Each row was made from one small tree. The marks that hang from a mark follow it in brackets, in alphabetical order. Every link used is in the known rows. Write each row's tree.
In the rows, zero is written as 128.
Known rows
zegeg(togi veruni(tepet zofi(gategud))): [142 105 141 117 190 113 139 122 155 133 134  75 175 144 122 112 102 160
  72 112 129]
zegeg(veruni): [111 124 157 139 110 140 176 105 151  90 132 137  95 120 102 137 189 123
 130 121 144]
zegeg(togi veruni(fifile zofi(gategud))): [153  78 131 123 160 127 111 120 149 108 138  54 205  95 108 122 156 161
  88  94 163]
duned(tepet zegeg(veruni(fifile(luvogu) zofi))): [ 93 130 129 121 107  91 121 131 103  63 149 142 164 117 159 189 141 100
  81 113  98]
duned(zegeg(veruni(zofi))): [ 69 141 169 140 128 128 194 114 131  73 123 138 118 117 110 146 160 102
 101 124 116]
zegeg(togi): [100 119 155 146 109 158 170 107 172  88  98 109 103 126 120 125 177 147
 153 118 117]
veruni(fifile): [128 135 129 146  89 147 131 125 133 107 135 115 112 115 134 140 175 124
 179 155 139]
togi(zegeg(veruni(zofi))): [130 103 163 179 121 142 133 100 126  87 133 104  89 114  82 131 150 104
 113  87 125]
togi(zegeg(veruni)): [118 103 153 151  96 162 168  86 121 107 114 142  70 111  88 132 195 104
 128  96 124]
zofi(veruni): [109 163 143 142  83 132 137 104 152 103 121 166  41 160  95 157 167 129
 216 123 166]
veruni(fifile(luvogu) tepet zofi(gategud)): [165 146  63 102 122 119  41 159 116 140 156  55 160 132 145 118  92 112
 137 158 150]
duned(tepet zegeg(togi veruni)): [ 49 119 199 110 126 129 227  92 151  71  97 202 133 134 145 163 174 150
  86 104  72]
veruni(fifile(luvogu) tepet zegeg(togi)): [156 128  66 119 118 120 106 160 107 155 105 114 147 103 163 107 112 106
 114 148  98]
zofi(gategud veruni(fifile tepet zegeg)): [162 161  75  83 109 123  79 138 102 205 126 200 116 153 128 123 103 135
 196 156 178]
togi(zegeg(veruni(tepet))): [141 118 152 155 122 133 166 104 112 141 128 140  89 134 107 127 152 115
 111 125  98]
veruni(zegeg zofi): [ 99 151 135 152 114 159 123 146 138 107 135 148  73 123 122 114 100  92
 168 132 128]
veruni(fifile(luvogu) tepet zegeg zofi(gategud)): [163 141  39  88 126 126  33 176 104 172 139 108 157 121 147 104  68  89
 136 157 144]
zegeg(togi veruni(fifile tepet zofi)): [165  99 155 174 179  86 133 146 111 118 164  41 184 115 141 131 110 154
  67 124 102]

Which tree is each row?
[156 120  98 111 164 138  90 166 122 185 130 109 184 118 155 101  73 148
 122 151 126]
veruni(fifile tepet zegeg(togi) zofi(gategud))
[ 84 136 163 114 149 110 238 112 136 117  94 154 146 129 139 133 165 151
  61 137  74]
duned(zegeg(togi veruni(tepet)))
[135 134 136 114 165 124 122 128 141 135 165 102 137 150 122 115 101 139
 104 129 151]
zegeg(veruni(tepet zofi(gategud)))
[ 86 136 126  97  88 105 149 115 106  75 123 176 150 122 154 179 182 102
  95 116 103]
duned(tepet zegeg(veruni(fifile(luvogu))))
[101 122 146 157 134 156 135 143 152 101 111 119 109 113 134 100 105 117
 142 112 113]
veruni(zegeg(togi) zofi)
[126 153 126 132 129 112 141 133 134 166 102 186  77 166 135 125  98 145
 165 135 119]
zofi(veruni(tepet zegeg(togi)))
[190 101  91 166 129  87  75 134  75 127 161  54 139 113 114 136 116  93
  73 113 115]
togi(zegeg(veruni(fifile(luvogu) tepet zofi)))
[152 150 136 176 141 109 104 163 105 126 182  77 128 130 153 138  92 127
 145 177 115]
veruni(fifile tepet zofi)
[ 58 108 180  88 155 136 169 100 161  84 111 162 182 140 135 149 136 158
  78  92 101]
duned(tepet zegeg(togi veruni(zofi(gategud))))
[165 161 100 103 112 112  87 122 124 177 143 150 128 168 117 142 130 152
 197 163 180]
zofi(gategud veruni(fifile tepet))
[160 146  92 106 143 140  73 165 100 181 155 136 157 129 151 109  66 122
 150 166 146]
veruni(fifile tepet zegeg zofi(gategud))
[130 148  97  84 132 132 120 123 148 192  90 198 103 164 126 105  99 155
 176 122 157]
zofi(gategud veruni(tepet zegeg(togi)))
[115 136 127 128 133 152 163 142 135 157 101 164  97 131 157 101 106 135
 139 150  86]
veruni(tepet zegeg(togi))
[105 118 116 108 140 171 113 134 167 135  95 130 128 121 121  92 111 130
 144 105 142]
veruni(zegeg(togi) zofi(gategud))
[161 134  90  93 129 112  90 134 118 199 104 177 147 147 131 119 109 157
 174 136 159]
zofi(gategud veruni(fifile tepet zegeg(togi)))
[148 118 157 175 150 118 140 124 104 124 155 102 102 133 106 126 109 111
  91 123 100]
togi(zegeg(veruni(tepet zofi)))
[166  78 125 132 123 146  87 106 108 127 146  92 160 101  84 124 159 119
 112  92 159]
togi(zegeg(veruni(fifile zofi(gategud))))
